Each row comes from the steps of one path. Every step used is in the known rows, and no mark comes twice. Write the path behind each row, first mark first.
Known rows:
zibip, zoses, sodu, petamim, domora: [  2 -24 -42  14 -12 -24   5 -13 -16 -12 -19 -32   9  19 -33  25  -9  30
 -37 -22  35  13   0   6 -31  32 -18   5  26 -11   1  -6   0]
zikete, bosin, vofevu, zibip, zoses: [  2  -5  22  28  -3   8 -10  -7 -18 -38  17 -19   9 -22   4  -5 -14  12
  -4   3  21 -28 -21   3   3  17   3  29  10 -25 -10 -32 -26]
zikete, bosin, petamim, domora, vofevu, zibip: [ -8 -14  17 -12 -18  29  -1   0  -6   1  -5  20   9 -21  10  46  -6 -26
  29  -6 -48 -28  13  -3  25   4 -46  18  10  -7  -2 -53  14]
bosin, petamim, domora, zoses: [-26  11  -6 -43  -9 -15 -12  28  15 -11 -22  -9  -3 -13 -14 -16  30  20
  12  17 -20   4   5 -19 -14  -6   2 -31  18  27   4 -15   2]
domora, zoses, sodu: [-29  27  -7  -4  13  13   7   6 -16  -4 -11 -19 -21   7   2  18  18  20
   0  14  14  -3 -14   2 -20  12  -2 -13  21  29   7  19 -12]
zikete, bosin: [  0  16  26 -29  24  13  -2 -25  -3  26  14  12 -22 -16  18  -6 -33  -9
   3  -8   2   9   7   2 -11 -17  -2  11  16  -1  12   1   0]
saran, zikete, bosin, vofevu, zibip, zoses: [ 18 -14  13  22  -8   7 -13  35   3 -51  14  14  19 -22   4  -4 -48  -5
 -16 -13  -2 -20  -1   6   7 -11  -6  13 -13 -45 -11 -25 -31]
rapu, vofevu, domora, zoses, sodu, petamim: [  3  -7  -8  16   2   7 -30 -43  -5  14 -11 -20 -52   9  20  21  58  24
  11   1  16  -4   8  20 -26  45 -28   4   6  -8  12  34 -30]
sodu, petamim, domora, zoses: [ -2  -8   3 -35   5 -24   7  -8   0  12 -15 -33 -21   1 -14  -2   0  13
  -7   3   6  19  21 -27  -6   4  -8 -12  25  -5   8  -6   6]
zikete, bosin, vofevu, domora, zoses: [-12  -4  52  14  25   3 -24 -17  -6  13  -5  -8 -22 -28  23 -34  19   9
  20  18  24 -36  -1   0  16  14 -31  10   7   3  -8  -9 -26]
zibip, vofevu: [ -8   4   1 -28  -6 -18  36   4  -8  14  11   7  -6   6  -5 -13   2   5
 -12  14   3  37 -18 -11  -5   1  43  10  20   7  16  19 -15]
bosin, vofevu: [-19  14  11 -10   2  -2   8  28   4  17   5  -2  14  13   1 -47  17  17
   8  20  23  12 -49   5 -16   1  50  -6  -4  14  -6  20   7]
rapu, vofevu, saran, zikete, bosin, petamim: [ 26  -2  -2 -20 -26  32 -29  -2  36 -35   6  76  -5 -30  17 -15 -18 -32
  17 -11 -53   4  30   8 -17 -39  25 -20 -55 -22  -5  19 -10]
zibip, zoses, sodu, petamim, bosin: [ 27  22 -35  44   7 -10   0 -43  13 -31  -2 -33  -5  10 -14  40 -48  37
 -30 -24  67  20  11  17 -15  19 -35  33  -4   2 -11 -19 -10]
lozumen, vofevu, saran, zikete, bosin: [ 36   8  10  29  28  17 -12   5  10 -11  12  55   5  -9 -16 -14 -41 -60
 -16 -13 -28 -18  15  -3   5 -50  26 -27 -32 -33   1  23   9]
vofevu, zibip, zoses: [ -9  16 -15   4  -1   4  -6  15  -9 -30  18 -43  -5  -9  -4   7   0  14
  -4  -6   0   5 -24  -1  -4   5  34  11  25 -11  18  -8 -25]
zoses, sodu, petamim: [ 10  13 -17   4   8   5  -1  -8   4  18  -5 -14  -5  31  -4  31 -27   7
 -10 -15  27  19  -8  22 -29  28   9   8  15   3   3  20   2]
zibip, zoses: [-10   9 -22  -5  13 -16  10   8   3 -10   3 -22 -15  -9 -12 -23   6  26
 -13  -6  23  27 -24   3 -16 -14  32  -2  22   3   9  10 -15]
zoses, domora, vofevu, rapu: [ -1 -23  13  10   5  -8  31  -4 -15  41  18   0  -8  16  31 -15  67   0
  16  25  -5 -17  -2  -3  36 -22  -9 -12  15  38  -4  14  28]
petamim, domora, vofevu, rapu: [-16 -35  -1 -27   8 -10  21 -18 -37  43   9  -1   9  21  12 -13  56 -17
  16  15 -33   3  -3  -9  25  -8  -5  -4   2  16  -5  -7  44]
sodu, petamim, domora: [  1  -4  -4 -36  -3 -21   2  -3  -2  30  -2 -23   1  15 -13  -4 -19   2
 -14 -11   5  35   5  -9 -17   7  12  -2  17 -14  12   3  20]
saran, zikete, bosin, petamim, domora, zoses: [  6  -6  11 -47  -5  -5 -20  32  26 -26 -23  45   1 -34  -4   2 -34 -12
   1  -9 -41  -6  48 -12  -3 -37 -47 -29  -1  -6   0 -31  -9]
vofevu, domora: [-19  20  10 -15  22   1 -20   6   1  37   8 -19  -7  -1  15 -24  12   2
  16  -5   5   8 -18  15  -3   9  19   1  15  11  24  25 -11]
zoses, sodu, petamim, domora, vofevu, rapu: [ 11 -44 -20  11   0 -10  14 -39 -39  38  -6 -10  12  48   3  38  32 -14
   2  -5 -10  -6  11  11  14  31 -35  15   4   7 -16  -8  42]
zibip, zoses, sodu, petamim: [ 17  -6 -41  32   9 -14   4 -13   5 -16 -12 -28 -11  19 -20  27 -18  29
 -28 -22  48  17 -10  21 -26  26   3  14  24  -6  -3   6 -17]
sodu, petamim, domora, vofevu: [  0 -26  -6 -14  -3 -13  39  -4   4  40 -15  -6  -9  15  -9  18   8  -3
  -3 -10   3  29   3 -12  15  -2 -16   4  10 -13  -5  -8  33]
saran, zikete, bosin, vofevu: [ 13  -1  27 -14   8   6  -2  32  16   1   7  48  15  -9  11 -28 -47 -13
  -5  -7   2   3  -1  12  -4 -28   0  -6 -27 -22 -13   4  -1]
zoses, domora, vofevu, saran: [-19  -2   9  31 -25  16  53  11  -3  11   3   1  -4  -6  12 -15  43   1
  10  26   1 -17  -3 -26  33 -32  20 -22  -8  30  -6  29  23]
zoses, sodu, petamim, bosin: [ 18  46 -13  13   9   8  -5 -40  10   3   5 -18  -1  23   2  47 -56  17
 -14 -18  44  16  11  16 -17  21 -28  29 -11  13  -5  -6  11]
zoses, sodu, petamim, domora, vofevu: [ -8 -26 -25   9  -9   2  37  -7 -15  30 -23  -4   4  32 -13  50  10  -1
  -9 -11  14  13   0   5  -1  24 -38   9   8  -4  -9  -4  31]

Which path is each row?
[ -9   6  -2  21 -23  -3   5  31 -10 -29  19 -44   1 -15   3  -1  16  37
 -14   9  17 -20 -11  -9   1  -1  12  -7  39   6  21   1 -22] : vofevu, zibip, zoses, domora
[  1  21  -9 -19  -8  14   4  42  18 -20  10  19  15  -3  -1 -25 -38 -31
  -4  -8 -31  20   3 -11   0 -40  60 -29 -36  -9   8  38   2] : vofevu, saran, zikete
[ 17  -4   9 -25 -16  35  -8 -22   1 -15  21  58 -20 -27  25 -20 -18 -35
   6  -9 -45  13  28  -7 -16 -42  24 -15 -52 -36   6  38  -2] : rapu, vofevu, saran, zikete, bosin
[-18   4   2 -25   3   8 -27 -16  -4  40  15   5 -32  -5  28 -32  58  14
  22   4  -6  16 -21  16 -24  11  19  -1  -8  -5  25  45 -15] : rapu, vofevu, domora
[ 25 -18  17  -5 -17   7  25  -5  -4 -26  13  53   6 -19  -1  -2 -63 -44
 -21  -9 -34  10  36 -22  19 -32  25   8 -25 -28   2  14 -18] : zibip, vofevu, saran, zikete, bosin
[  5  15 -11  11  15   0   3 -15   3  -1 -16 -29 -29  17  -2  33  -4  15
  -7   0  28   8   5   5 -18  26  -9  -2  22   9   0  12 -12] : domora, zoses, sodu, petamim
[  5  23  20  -3  15  -7 -21 -30  -9   5  34 -14  25  21  21 -41   5  11
  14  26  22  -6 -17   4  13   1  16  19 -36  34 -21 -12  24] : petamim, bosin, vofevu, rapu
[-16  -8  16  -3  10 -24  12  -2  -9   7  -6 -17 -29 -12   6 -15  40  12
   1  20   4   4   2 -16  19  16   4  11  28   9  19  12 -44] : zibip, vofevu, domora, zoses
[ 17 -45  -4 -14   9 -23  16 -32 -16  45   4 -13  -1  30   8   5  29 -22
  10   0 -18  12  17  -7  29   5 -13  12   3  -4 -10 -15  41] : sodu, petamim, domora, vofevu, rapu
[  0   3 -15  10  -7  23  38  38  21  -6  -2  33   4  -4   3  -3  -7 -41
  10  -8 -36  19   1 -12  34 -52  34 -20 -44 -10  -9  28  15] : domora, vofevu, saran, zikete
[ -4  30   2  37 -14   5  -9  -1  -2 -53  26 -41  23 -10  -3  -6 -14  36
  -6  12  37 -13 -33  -5  10  16   7  30 -22  -1 -13 -34 -15] : petamim, bosin, vofevu, zibip, zoses
[ 43  12   0  35  17  13 -34  25  43 -30   0  71  18 -14 -22 -12 -40 -55
  -2 -12 -36 -22  16  11   0 -49  30 -29 -35 -21  -6   6   2] : lozumen, vofevu, saran, zikete, bosin, petamim
[ -5  -5 -20 -17 -11  -7   2  -7 -20  22 -11 -18  14  32 -18  28 -18   7
 -21 -15  17  13   0   6 -34  34 -13  -3  18   0   7   6  19] : zoses, sodu, petamim, domora
[-35  11 -21 -18 -18   0 -14  25  -4 -18 -30  -7  11   3 -18  16  29  25
   3  14  -9 -15  -5  -1 -29  21 -22 -29  20  38   0 -11   1] : bosin, petamim, domora, zoses, sodu
[ 30  18  -3  49 -12  -9 -12 -18  18 -50  18 -50  16  -1 -10  10 -36  31
 -11  -2  51  -1  -9  -1  13  26  -1  45 -15 -22 -19 -43 -16] : sodu, petamim, bosin, vofevu, zibip, zoses
[-23  19  17  -8  26  -4 -20   2   3  19  -5 -30 -33 -15  15 -21  33  12
  17   9   3  -8  -3  -3  10   6   0  -6  21  18  19  14 -26] : vofevu, domora, zoses
[-23  -2  -8 -11 -28  18   9  36   2  -5  -8   1  20   0  -3  30  29 -13
  28   5 -46 -11 -15  -2  15   9  -7   1   6   4   2 -30  17] : bosin, petamim, domora, vofevu, zibip
[ 11 -20  -3  36   3 -21   6 -24 -11   3 -18 -27 -24  17  -3  33  13  15
 -12   3  28  -3  15   3   8  59 -27  27  31   0   8  12 -46] : zibip, vofevu, domora, zoses, sodu, petamim
[-44   8 -11 -23  -6   4   8   2 -39   0 -18 -21  -1   8 -11  16  29  22
 -12  15   2  -5  -4 -13 -25  16 -24 -24  23  23  10   6   4] : petamim, domora, zoses, sodu
[  0 -27  -8  10 -17  -2  41 -19  -4  16 -12 -11   3   6 -16   7   7 -26
   4  -2 -12  13   9 -29  26  -7  18  -1 -17 -14 -12   1  36] : sodu, petamim, domora, vofevu, saran
[ -6  21  12  53 -36  -2   3  15  -5 -50  27 -42  26 -14   5 -15   7  58
 -15  23  55 -36 -17 -12  14   7 -15  14  -9  18  -9 -27 -12] : petamim, bosin, vofevu, zibip, zoses, domora
[  9 -24  -1 -27 -11   5  14  32  31   6 -22  72  15 -21   1  22 -26 -32
   7 -21 -46   2  32   4  16 -43 -54 -11 -20 -12 -12 -31  18] : saran, zikete, bosin, petamim, domora, vofevu
[ 10  -6   3 -25 -27  12 -23  23  21 -30  -9  52  34 -27 -11 -10 -55 -41
  -2 -16 -54  -7  41 -12  -2 -34   2 -25 -35 -11  -5 -13  10] : vofevu, saran, zikete, bosin, petamim, domora
[ -9 -22  11   3 -20  22  16 -22   4  -3 -17  35  11 -27  -5   8   4 -34
  24   1 -37 -22  22 -18  26 -17 -15   0 -19   8 -22 -30  28] : zikete, bosin, petamim, domora, vofevu, saran
[ 21   5  -6  71  46  -8 -33 -17   3  18 -17 -21 -27  25 -21  25  36  -1
 -12  -3  33 -31  -9  23  -5  38 -21  -6  24  -6   7  22 -17] : lozumen, vofevu, domora, zoses, sodu, petamim
[ -9 -18  11 -19  -6   7  16  -7   9  22 -20  40   0 -20   4  17   1 -14
  24  -4 -27  -5  15   0  12 -14 -46   5   7   7 -15 -38  24] : zikete, bosin, petamim, domora, vofevu
[ -4  -5  16 -11  15 -14 -15  -3 -18  23  25  -9  21  28  15 -57  37  -2
  14  26   5  -6 -37  11   0  10  51  -4 -12  23 -13  13  15] : bosin, vofevu, rapu
[ 10 -20   6 -24   9 -27  13 -23 -32  21  28   2   0  25  10 -25  21 -10
  -4  19 -16  19  -6  -7  10   8  46  16  16  15   9  14  -5] : zibip, vofevu, rapu
[ 25  14   9 -30   9   8 -24  36  49  -8  -4  60   6 -21  11   2 -65 -23
   5 -26 -33  12  27  22 -10 -42  -8 -10 -13  -8   0  -8 -11] : saran, zikete, bosin, petamim
[-21   8 -12 -46 -14 -11 -15  30  12   8 -10   7  24   1 -16 -19   8   9
   6   3 -17  18 -15   3 -24  -1  19 -20  12  21   8  -6  16] : bosin, petamim, domora
[  9  15 -20  47  25  -4 -15  17  -8 -26  18 -27  -3   2 -31   1  24   0
 -17   2   5 -16 -44   6  -7   1  42  -4  26 -24  19   2 -17] : lozumen, vofevu, zibip, zoses
[  9  -9  35   1  14   3 -30  25  15  14   4  40  15 -13  22 -33 -32 -15
   2 -13   2 -14   7  22   7  -8 -22   3 -26 -23  -4   8 -14] : saran, zikete, bosin, vofevu, domora
[-25  35  16  43   4  15 -23 -13  -8 -14  -4 -31   7   1  11  -1  24  42
   8  24  54 -38 -14  11   8  43 -50  14 -25  36 -16  -8 -16] : petamim, bosin, vofevu, domora, zoses, sodu
